In the rows, 128 means zero.
Known rows, with every step that occurs:
q u l: [137 129 145 122  90 121 162 199 108 112 123 129 108 115  94 141 114 136
 128 162 137 128 104]
x q r: [103 155  69 167  59 126 131 199 117 115 158 101 112 197 177 145 135  92
 132 130 103 131 169]
j l: [133 128 128 190 118 166 127 145 135  91 158 139 103 120 133 148 132 121
 137 125 141 139 120]
u l: [117 127 121 179  97 105 144 172 125 128 147 147  87 102  86 121 121 133
 139 149 138 139 126]
x l: [135 114 119 178 134 154 119 135 155 109 178 129 127 144  77 151 109 133
 174 105 134 153 147]
l u e j: [141 107 149 148 133  82 149  68 141 157  62 136 132  73 142 103 124 152
  93 134  69 139 112]
q j l u: [148  96 171 153 124 194 128 121 152 106  91 103 121 122 146 120 117 109
 128 175 140 173 117]
u e: [135 125 127 196 111  88 132 105  82 135 129 133 148 109 142 125 134 143
 105 123 105 134  99]
j l r: [129 142 123 198 156 168 102 172 170  80 158 150  79 143 104 150 142 144
 140 120 148 150 104]
l u: [120 137  93 169 153 134 112 155 133 134 135 114 125 117 128 112  85 122
 142 131  92 158 139]
l u e x: [ 99 160 127 102 172  83 108  60  98 169 101 121 163  92 142 106  93 144
 128 112 114 118 131]
u e j l: [162  93 174 157 102 111 159  61 139 113  85 170 110  82 143 132 170 150
  88 126 128 114  94]
x q j: [132 102 117 140  85 133 146 159 112 133 138  79 134 156 176  97 162  83
 113 150 110 131 145]
e x l: [110 138 131  94 163 125  98 102 145 141 196 138 136 132  73 151 103 124
 188  85 158 112 177]
l r: [124 142 102 187 159 119 101 178 148 121 182 141  92 144 103 129 134 139
 138 121 111 149 113]
l u e r: [128 134  92 155 109  87 112  67 128 139 110 121 134  85 142 135  92 168
 105 144  49 141 123]
u e x q j: [114 144 153  74 104  74 145  81  73 164 104  91 174 134 182  96 163 104
  95 124 127  95 142]
x q u l: [117 141 106  95  67 124 161 226 121 106 102 109  98 152 130 130 119 124
 133 146 121 108 130]
q j e: [177  59 124 178 108 131 163 121  77 162 151 144 142 125 125  92 161 102
  72 174 150 160  90]
q j l u e x: [129 125 202  82 139 141 135  50 106 141  58 114 164  92 164 121 131 125
 109 154 161 135 112]
x q: [105 144  66 158 112 119 127 179 126 121 157 104 119 152 162 119 128 106
 131 110  90 113 155]
x l u: [119 123 111 160 159 175 102 131 177 117 128 117 134 132  85 143  70 137
 188 111 113 172 157]

Rows:
[157  76 148 105 158 142 132  68 114 168 184 160 156 132  80 118 149 102
 126 134 194 143 133]
q j e x l
[126 148  93 100  92 126 138 205 116 114 128  93 133 173 172 136 123 109
 133 119  84 116 137]
x q u
[121 149  72  48 146 111 135 159  72 159 148 142 145 156 147 119 133 106
  94 116 132  78 122]
j e x q u
[115 138 118 184 137 113 121 203 163 115 144 152  66 122  68 120 135 155
 145 147 143 147 109]
u l r
[155 117 163  90  73 121 177 124 140  89  45 138 121 128 186 149 174 140
  91 122 104  88  99]
x q u e j l
[141  82 139  87 189 165 119  76 136 172 142 142 164 120  78 106 110 107
 136 147 177 153 140]
q j e x l u
[127 110  94 116 180 135 116  87 126 160 200 182 138 129  61 133 123 121
 141  96 178 123 139]
j e x l
[120 116 129 169 148 138 102  91 158 117  89 128 160 118  99 137  83 159
 154 114 110 171 125]
x l u e
[123 138 135 177 138 154 117  89 128 102  63 135 139 102 142 137 109 156
 115 136 119 152  97]
j l u e
[113 114  84 105 209 154  94  88 143 165 157 167 150 117  68 124  84 127
 157 106 159 138 144]
j e x l u
[172 120 199 134 121 125 145 112 163  91  67 170  94 117 125 156 171 174
  89 132 116 123  64]
q u e j l r
[ 84 191 115  26 134 102 128 224 149 123 125 123  84 156 114 133 125 139
 147 126 148  83 138]
e x q u l r
[113 154 140 117 145  67 121  66  75 164 146 142 157  99 132 120 129 135
 113 102 132 107 127]
u e x
[123 154 118 117  80 101 146 162  90 111  75 104 162 155 188 135 134 137
  97 119  81 106 104]
x q u e
[145 133 101 165  78  74 128  69 108 139 157 136 125  93 135 142 131 164
  92 139  61 125 117]
u e r
[116 134 129  64 119 102 137 130 103 159 153  82 147 139 171  91 156  76
 133 129 134  89 171]
e x q j
[153 104 143 135 147 157 138 108 186 116  92 147  85  89 129 127 121 122
 137 135 110 131 134]
e j l u
[106 141 135  45 145 175 124 119 149 130  91  86 127 134 186 112 125  91
 144 142 144 111 163]
e x q j l u
[129 139 176  61 139 112 125  74 108 126 125 136 182 128  95 164 109 154
 154  92 146 109 126]
q u e x l
[130 124 137 150 115 177 124 183 176  82 119 102  84 169 162 127 178 112
 127 147 144 144 120]
x q j l r
[126 115 153 135  90 163 143 103 132  99  20  87 154 126 210 110 138 126
 101 160 118 143 114]
x q j l u e
[123 129 119 194 162 156  84 165 188  96 180 148  99 162  64 157 120 153
 178  98 132 168 136]
x l r
[144  97 147 117 192 144 104 106 146 160 182 169 127 149  61 119 157 123
 137 131 196 145 115]
q j e x l r
[ 93 172 118  17 104 101 152 196 112 133 122 117 115 136 126 129 118 114
 140 130 150  70 158]
e x q u l
[104 172 104  30 131 107 125 176 100 140 149  96 144 160 167 132 116  95
 143 102 114  75 159]
e x q u
[161  94 177 174  97 172 146 125 124 106 134 113 118 124 144 129 160 107
 120 162 154 155 114]
q j l
[112 140 161 124 146  98 111  56 119 140 152 142 166 112  93 147 118 149
 156  84 152 116 145]
u e x l
